In the rows, 128 means zero.
Known rows, with every step that occurs:
roli, tive, mufo, gedug, zuzo: [ 96 122 122 128 126  81 136  64 115 141 195 104 133  94 107 118 154 168
 101  93 161 135 156 168 130 160 107 137 111  65 188 123 128 150 160 101
 190 126 135 138 147 144]
gedug, mufo, nuve, zuzo: [ 95 102 109 129 153  83 104  93 170 123 202 101 134 114 135 127 169 137
 103  85 171 128 134 176 114 125  88 114  78  71 163 115 174 138 114 150
 162 131 122 144 137 124]
tive, mufo, gedug, zuzo, fisiri: [ 64 112 141 134 132  70 132 105 116 135 199  57 121 129  87 111 173 153
 110 105 184 145 133 160 136 165  94 143 117  66 169 113 152 126 170 110
 192 154 117 104 122 134]
roli, tive, mufo, nuve, zuzo: [136  98 112 148 106  79 110  62 108 151 180 134 137  87 140 171 170 167
  93  74 160 120 145 184 130 133  85 122  78  66 195 144 156 111 151 139
 181 114 114 154 170 124]
kagaz, nuve: [120 120 110 134 126 118 137 139 122 121 160 152 142 134 130 124 126 143
  92 109 160 121 121 156 128 102 127  97 150 107 137 148 162  95  95 146
 150 110 126 179 115 119]
mufo, gedug, zuzo, fisiri: [ 58 121 141 131 155  84 125 130 137 121 181  51 123 137  89 111 157 135
 121  99 190 150 129 154 124 151  93 129 124  80 148 108 158 130 152 140
 175 155 115  98 108 123]
fisiri, zuzo, nuve, mufo, tive: [ 60  96 128 138 159 142 134 219 145 111 151 123 160 115 114  69 155  95
 109 127 180 103 130 176 121 179 101  89  89  69 127 113 163 128 131 142
 112 124 112 118 140 113]
lezi, kagaz: [128 100 105 136 131 127 134 152 143  88 151 160 135 143 122 121 123 145
  90 102 144 128 123 145 137 117 131 118 157  88 141 140 153 115 103 146
 158 130 107 175 124 117]
dibu, lezi, kagaz, nuve, mufo, tive: [128  78  77 139 129 152 147 186 148  87 185 158 170 149  97  70 133 107
  73  86 155  91 121 141 132  88 138  89 154  78 107 154 159 109  60 136
 165 115 104 186  86 103]
gedug, zuzo, fisiri: [ 83 125 141 143 155 106 123 152 139 123 149  68 117 148 104 127 142 120
 133  87 185 151 118 144 124 145  95 118 128 109 145 116 164 114 147 163
 160 141 108  96 115 111]
lezi, dibu, nuve, mufo, gedug: [103  75  95 103 146 142 142 188 145  80 179 141 168 125 109  97 144 131
 104 119 150 108 112 164 126 117 122 106 105  67 151 135 146 112  68 124
 130 173 128 194  83 106]
lezi, dibu: [131 114 106 141 130 127 131 136 136  85 146 160 141 136 115 135 118 137
 117 106 138 115 113 146 139 119 140 115 123 110 161 142 142 101  97 144
 137 143 126 173 116 110]
roli, tive, mufo: [140 120 117 149 111 110 141  89 107 131 147 160 137  92 132 138 131 165
  95  95 134 114 141 161 135 155 116 124 119  92 181 132 145 117 143 114
 161 105 130 162 159 131]
mufo, nuve, kagaz, lezi, dibu: [143 114  76 140 137 109 102 124 135  70 148 165 153 154 131 169 143  96
  82  70 180  62 113 166 128  86 127 116 117 105 173 161 118  72 105 181
 179 113 126 188 116  91]
tive, mufo, gedug, zuzo: [ 82 121 117 119 134  69 132  85 124 132 207  95 126 118 100 111 162 169
  99 110 171 145 149 169 135 156 119 146 115  62 169 122 136 143 150 103
 189 148 128 138 133 151]
nuve, dibu: [124 110 114 150 144 112 131 115 124 108 136 137 130 134 130 133 132 133
 106  91 150 113 111 162 126 121 116 119 121 106 147 125 156  86 112 161
 152 120 122 135 117 116]
tive, mufo: [127 117 112 142 117  98 135 111 113 123 159 150 134 119 126 132 138 163
  95 114 141 125 133 162 139 152 128 135 125  92 163 129 151 113 130 117
 156 128 121 162 144 138]
kagaz, nuve, mufo, gedug, zuzo: [ 71 125 101  90 154  96 135 142 142 135 217  88 151 128 107  97 164 132
 101 113 190 140 139 183 108 102 109  94 127  78 121 143 155 134  97 143
 156 135 120 161  88 122]
gedug, mufo, tive, roli: [ 81 124 105 133 142 110 153 115 150 118 170  96 148  86  96  57 114 115
  84 105 130  99 173 148 110 178 144 106  99  71 142 101 151 158 128  88
 146  87 133 123 137 148]
dibu, lezi: [136 108 106 168 144 130 135 147 148  83 135 146 141 138 121 127 118 142
 117  82 146 121 108 131 139 121 131 127 133 122 138 127 157 114  94 162
 149 135 125 155 115 121]
lezi, kagaz, nuve: [128  95 101 130 116 134 136 155 131 101 170 167 143 148 123 112 126 141
  79 102 157 120 117 146 136  83 133 100 177  89 137 161 155  92  86 149
 171 112 116 198 106 111]
zuzo, nuve, mufo, gedug: [ 62 119 113 114 167 108 133 178 149 113 179 109 151 100 124  97 163 137
  97 130 181 118 124 191 111 136 105 110 103  76 128 112 162 148 101 153
 123 141 112 148 123 134]
nuve, kagaz: [128 128 106 141 139 114 123 146 135 110 139 152 150 139 138 132 137 125
  91  88 179 114 127 162 121 117 130 103 134 106 146 130 144 106 112 172
 158 107 119 160 130 119]
nuve, zuzo, gedug: [ 98  86 130 132 158 119 110 128 152 114 169 128 156 138 111 124 147 133
 121  98 156 138 118 170 116 132 111  91 109  72 149 138 163 127 123 173
 135 142 119 128 142 106]
tive, mufo, gedug: [100 115 112 131 117  77 140  90 110 121 189 132 136 111 112 115 152 180
  81 125 146 124 141 172 139 158 126 141 122  64 168 124 146 131 137  92
 170 140 127 164 138 146]
gedug, zuzo: [103 133 117 128 158 105 126 130 148 120 158 106 121 137 117 128 132 138
 121  95 173 152 135 156 123 134 118 120 126 108 143 127 148 127 127 154
 155 134 120 132 123 129]
gedug, mufo: [100 122 114 136 154 114 137 122 167 105 169 130 135 117 129  93 128 134
 104 108 142 121 132 154 119 150 122 118 121 101 148 102 161 143 107 124
 141 119 137 150 124 131]
zuzo, fisiri, dibu: [ 94 115 155 181 128 124 131 167 115 108 118  91 131 141 102 119 144 123
 127  87 171 118  99 126 128 153  83 121 128 114 148 112 197  85 132 157
 148 138 117  93 109 103]
dibu, nuve: [119  91 115 136 142 139 140 181 137 100 136 152 143 133 134 115 124 140
 105 106 156 126 117 148 127 133 120 113 131  95 147 124 165 103  99 138
 146 138 127 170 117 121]
gedug, mufo, nuve, zuzo, fisiri, dibu: [ 68  92 152 170 140  97 103 123 152 123 182  50 133 127 111 112 186 109
 127  61 193 115 106 146 114 143  44 120  74  78 169 100 211 104 135 161
 167 142 120  81 116 104]
fisiri, dibu, lezi, kagaz, nuve, zuzo: [140  48 117 184 105 159 126 165 138  81 171 149 162 161 100  99 148 129
 101  43 174  99  75 117 147  54 101 111 146  91 150 160 181  68  62 192
 186 139 125 165  78  94]
dibu, lezi, kagaz: [146  83  98 164 136 142 138 164 156  62 145 161 143 154 112 117 116 140
 100  75 140 120 104 122 145 100 135 131 158 102 137 138 151 109  84 163
 172 137 115 175 109 111]
roli, tive, mufo, nuve: [132 125 106 150 111  82 124  75 107 140 159 142 130  92 145 169 151 164
  95  89 149 117 151 169 129 150  98 131 102  82 183 139 154 118 148 115
 179 103 122 160 170 133]
mufo, gedug: [ 93 123 116 128 142  91 135 118 131 108 170 124 139 118 114 118 140 159
  92 121 152 130 139 167 128 141 127 128 127  79 147 120 153 137 118 120
 151 139 126 158 125 134]
dibu, lezi, kagaz, nuve, mufo, gedug: [115  75  82 125 137 134 147 173 152  77 204 144 171 145 105  85 148 136
  79  93 159 108 107 149 130  68 124 103 156  72 114 156 158 117  54 152
 171 138 115 204  72 104]
zuzo, fisiri, dibu, nuve, mufo: [ 91  79 142 154 143 160 138 240 127 105 123  91 154 143 112  95 154 102
 127  86 180 112  89 134 115 147  66 103 113 102 133 117 209  77  99 159
 131 152 110 111  82  91]
dibu, lezi, kagaz, nuve: [143  77  93 161 121 151 141 167 145  74 165 172 152 158 116 109 119 135
  91  76 154 110  95 122 146  67 136 111 177 102 130 158 153  90  65 165
 182 121 123 198  91 104]

Rows:
[ 78 114 147 144 123  84 136  83 109 145 189  65 129 103  93 116 163 152
 113  86 175 134 142 159 132 168  83 135 110  65 187 114 144 132 181 108
 198 130 124 104 135 128] => roli, tive, mufo, gedug, zuzo, fisiri
[ 54 125 120 128 167  95 114 154 157 120 188  90 137 125 119  98 172 117
 102  82 234 122 124 179 114 120 105 116 118  74 154 111 128 140 130 180
 184 125 127 126 126 142] => mufo, gedug, zuzo, nuve, kagaz
[102 128 105 136 129 109 147 130 116 121 137 110 144  97  95  97 107 129
  84 110 134 109 167 149 121 163 151 107 112  80 138 126 149 130 132 108
 143  92 116 129 142 138] => mufo, tive, roli
[ 63  91 123 117 162 131 137 197 145 108 178  75 150 130  98  76 169 122
 121  89 194 132 119 151 107 138  81 119 105  72 135 117 177 123  97 138
 153 168 126 125  80 122] => fisiri, dibu, nuve, mufo, gedug, zuzo
[105  79 117 162 148 163 115 202 139  50 126 177 169 154 124 111 141  74
 107  86 197  46  80 158 141 113 116 104 113  97 179 143 109  63 122 210
 150 117 148 163 121  84] => fisiri, zuzo, nuve, kagaz, lezi, dibu
[ 55 109 115 127 163 117 143 119 165 109 176  90 162  99  84  44 113  95
 102 105 126 105 169 146  94 190 141  88  99  55 136 107 152 173 136  90
 143  89 139 104 146 137] => zuzo, gedug, mufo, tive, roli
[131  82 111 164 138 160 124 194 125  70 112 161 167 157 127 105 138  93
  82  59 191  59  94 139 120 113 106 117 139 106 165 133 153  58  98 180
 175 114 143 159  94 102] => fisiri, dibu, nuve, kagaz, lezi
[103 118  91 114 132 120 143 156 127 134 183 138 161 124 110  89 139 115
  77 120 161 104 146 177 114 123 130  77 130  83 114 144 166 117  90 119
 136 104 109 167 108 116] => kagaz, nuve, mufo, tive
[118  72 139 206 126 158 134 196 138  59 123 111 141 168  89 102 135 116
 123  52 165 107  71  92 144 117  90 135 152 110 142 123 189  79 102 175
 176 148 110 113  86  91] => zuzo, fisiri, dibu, lezi, kagaz
[ 77  86 143 144 160 137 125 175 144  92 136 137 156 153 111 105 132 115
 141 118 152 137 118 146 121 172 112  95 122  77 141 135 159 120 144 152
 127 135 136 122 147  95] => fisiri, zuzo, gedug
[124 109  75 138 151 110 107 109 168  63 177 149 157 144 134 130 147  83
  84  67 177  53 118 167 118  98 121 114 108  97 179 136 120  99 100 163
 181 104 145 182 111  98] => gedug, mufo, nuve, kagaz, lezi, dibu
[ 99 129  91 115 141 114 149 157 124 127 145 102 161  90  97  89 122 113
  84 116 136 108 169 166 105 162 142  90  97  81 115 130 158 138 115 116
 121  96 101 131 131 130] => nuve, mufo, tive, roli
[111  93  84 113 125 133 144 173 135 113 193 153 161 138 103  75 140 113
  60 113 157 103 142 169 123 104 133  77 155  63 113 155 158 115  82 119
 155 108  98 188 101 108] => lezi, kagaz, nuve, mufo, tive
[105  89 139 148 118 118 120 145 116 136 170 106 147 141 114 124 160 130
 104  88 184 123  99 161 133  94  90  86 125  91 152 143 181  72 117 176
 160 129 109 138 103  95] => kagaz, nuve, zuzo, fisiri
[136  74 110 186 113 161 140 178 132  71 153 158 152 162 102  95 126 125
 101  57 163  97  80 103 143  72 115 120 170 106 135 155 177  73  63 168
 184 126 129 170  79 101] => fisiri, dibu, lezi, kagaz, nuve
[140  93 109 179 148 127 134 125 138  80 130 141 140 143 121 126 124 128
 117  65 148 105  92 137 134 105 119 127 121 118 143 123 155  83  89 176
 163 127 129 136 101 109] => nuve, dibu, lezi
[ 76 122 158 170 144 119 124 163 128 118 138  55 118 153  89 114 151 111
 144  72 196 138 104 125 122 151  74 126 122 113 150 113 186  94 144 168
 163 146 118  69 102 106] => gedug, zuzo, fisiri, dibu
[ 93  80 155 177 128 154 136 212 118  98 113  99 140 147 108 100 139 113
 128  80 177 114  85 118 126 150  75 119 128 101 155 113 200  70 116 148
 154 148 122 109  94 102] => zuzo, fisiri, dibu, nuve
[ 83  99 137 158 150 141 117 210 142 100 126 146 156 137 142 106 155 101
 114  93 210 100 103 161 127 139 100 100 113  89 153 121 145  98 137 198
 146 109 130 134 145 109] => fisiri, zuzo, nuve, kagaz
[132  98  96 175 152 101 118 114 136  90 142 123 129 144 134 157 145 126
 118  57 163 106  99 146 127  98 100 132 105 111 143 130 164  82  99 177
 180 126 124 135 112 108] => mufo, nuve, dibu, lezi
[112  88 131 161 131 153 137 193 127  94 123 138 143 136 119 103 132 131
 115  89 164 114 101 128 126 139 100 123 129 101 153 121 185  85  97 140
 147 144 134 142 104 119] => fisiri, dibu, nuve
[ 83 128 119 138 166 117 112 176 159 122 159 109 135 134 132 114 159 104
 112  72 231 122 113 169 114 114 104 107 121 103 149 119 135 122 125 203
 170 111 120 122 131 131] => gedug, zuzo, nuve, kagaz
[ 87 122 111 137 149 108 141 111 162 110 184 121 140 114 107  66 129 119
  85 111 143 105 158 158 118 174 131 111 111  75 147  96 156 155 119  87
 149 111 133 136 131 139] => gedug, mufo, tive
[ 53  73 137 146 181 110 109 126 170  91 173 101 146 146 127  97 163  89
 142  86 162 113 113 157 102 162  76 100  81  58 150 113 165 117 146 149
 161 122 149  97 140  92] => fisiri, zuzo, gedug, mufo, nuve, dibu
[104  78 142 206 129 112 101 152 132 101 144  68 137 150 104 147 175 117
 138  35 192 113  78 125 134 113  55 131  85 101 159 122 209  74 119 197
 177 157 108  84 106  92] => mufo, nuve, zuzo, fisiri, dibu, lezi
[109  83 123 143 126  88 100  67 125 144 187 126 150  99 126 158 172 147
 114  76 158 127 141 181 114 145  85 107  81  47 187 149 158 125 159 141
 178 119 121 132 181 113] => roli, tive, mufo, nuve, zuzo, gedug
[ 49  85 161 156 146 125 133 188 129 104 162  43 131 145  83  79 165 118
 132  78 207 131 100 124 122 154  67 132 118  73 160 102 182 100 134 136
 184 172 129  88  82 116] => mufo, gedug, zuzo, fisiri, dibu, nuve
[ 85 106  95 130 181 103 101 115 180  81 182 124 164 148 133 112 154  73
  94  71 181  77 130 174  90 128 108 100 116  77 153 127 140 134 126 169
 182  91 143 144 139 103] => zuzo, gedug, mufo, nuve, kagaz, lezi
[ 78 113 130 150 172 116 119 144 147 119 154  93 114 129 125 115 149 113
 131  77 202 121 102 167 119 118  93 120 108 106 148 114 147 102 126 193
 166 126 126  99 119 129] => gedug, zuzo, nuve, dibu
[141  71  84 118 151 171 139 198 144  57 140 173 171 145 118 112 122 100
  96 103 144  71  97 161 128 103 129 100 119 105 153 152 136  75  67 158
 126 148 128 204  81  85] => kagaz, lezi, dibu, nuve, mufo
[103  90  99 115 151 143 145 199 140 113 157 138 159 122 116  78 137 110
  85 114 153 110 142 167 115 154 121  91 110  72 125 122 167 120  94 111
 130 131 110 159 110 121] => dibu, nuve, mufo, tive
[139 126  97 149 109  82 113  87 108 142 156 152 143 102 157 168 162 141
  83  67 181 101 147 175 120 129 100 119 105  82 186 141 140 109 149 139
 197  82 120 165 169 126] => roli, tive, mufo, nuve, kagaz
[144 105  95 143 139 134 129 127 133  61 136 173 146 147 110 137 109 121
  97 103 134  77 109 151 142 110 144 123 134 116 169 151 124  82  97 156
 142 134 134 185 107  96] => kagaz, lezi, dibu
[110  98 146 209 133 142 134 180 129  83 114  94 139 152  96 114 135 117
 137  59 170 108  78 104 137 138  87 134 126 127 143 112 195  82 111 173
 157 145 124  91  93  98] => zuzo, fisiri, dibu, lezi
[ 85  86 151 166 142 146 119 218 134 107 130  74 143 166 108  97 164  83
 133  42 233 114  88 122 116 128  68 109 125 100 158 112 175  70 131 186
 190 136 123  89  85 100] => gedug, zuzo, fisiri, dibu, nuve, kagaz
[113 115 119 139 111  87 145  69 103 130 178 140 144  81 118 122 145 178
  82 108 138 114 154 170 135 160 118 135 115  63 185 125 138 137 148  92
 174 116 136 166 152 139] => roli, tive, mufo, gedug
[106  98  79 106 118 137 155 177 123 117 176 130 171 111  92  68 123 110
  58 108 143  96 158 157 112 107 144  74 142  63 109 163 155 114  88 118
 153  83  96 174 105 115] => lezi, kagaz, nuve, mufo, tive, roli
[149  47 104 139 134 163 121 154 140  61 151 173 162 147 111 122 129 117
  95  82 152  75  91 156 145  89 123 110 109  87 187 154 132  60  83 173
 154 158 137 192  93  89] => kagaz, lezi, dibu, nuve, zuzo
[ 45  84 140 141 169 134 134 149 175  91 181 118 163 137  92  39 137  88
 122 117 145 111 146 148 111 209 114  90 102  44 144 101 156 159 151  96
 138 121 148 104 149 109] => fisiri, zuzo, gedug, mufo, tive
[ 38  84 137 136 160 135 145 150 162  96 164  92 171 108  79  31 121  84
 120 113 131 105 160 136 103 211 128  84  88  41 142 105 152 161 157  97
 133  94 149  88 154 118] => fisiri, zuzo, gedug, mufo, tive, roli
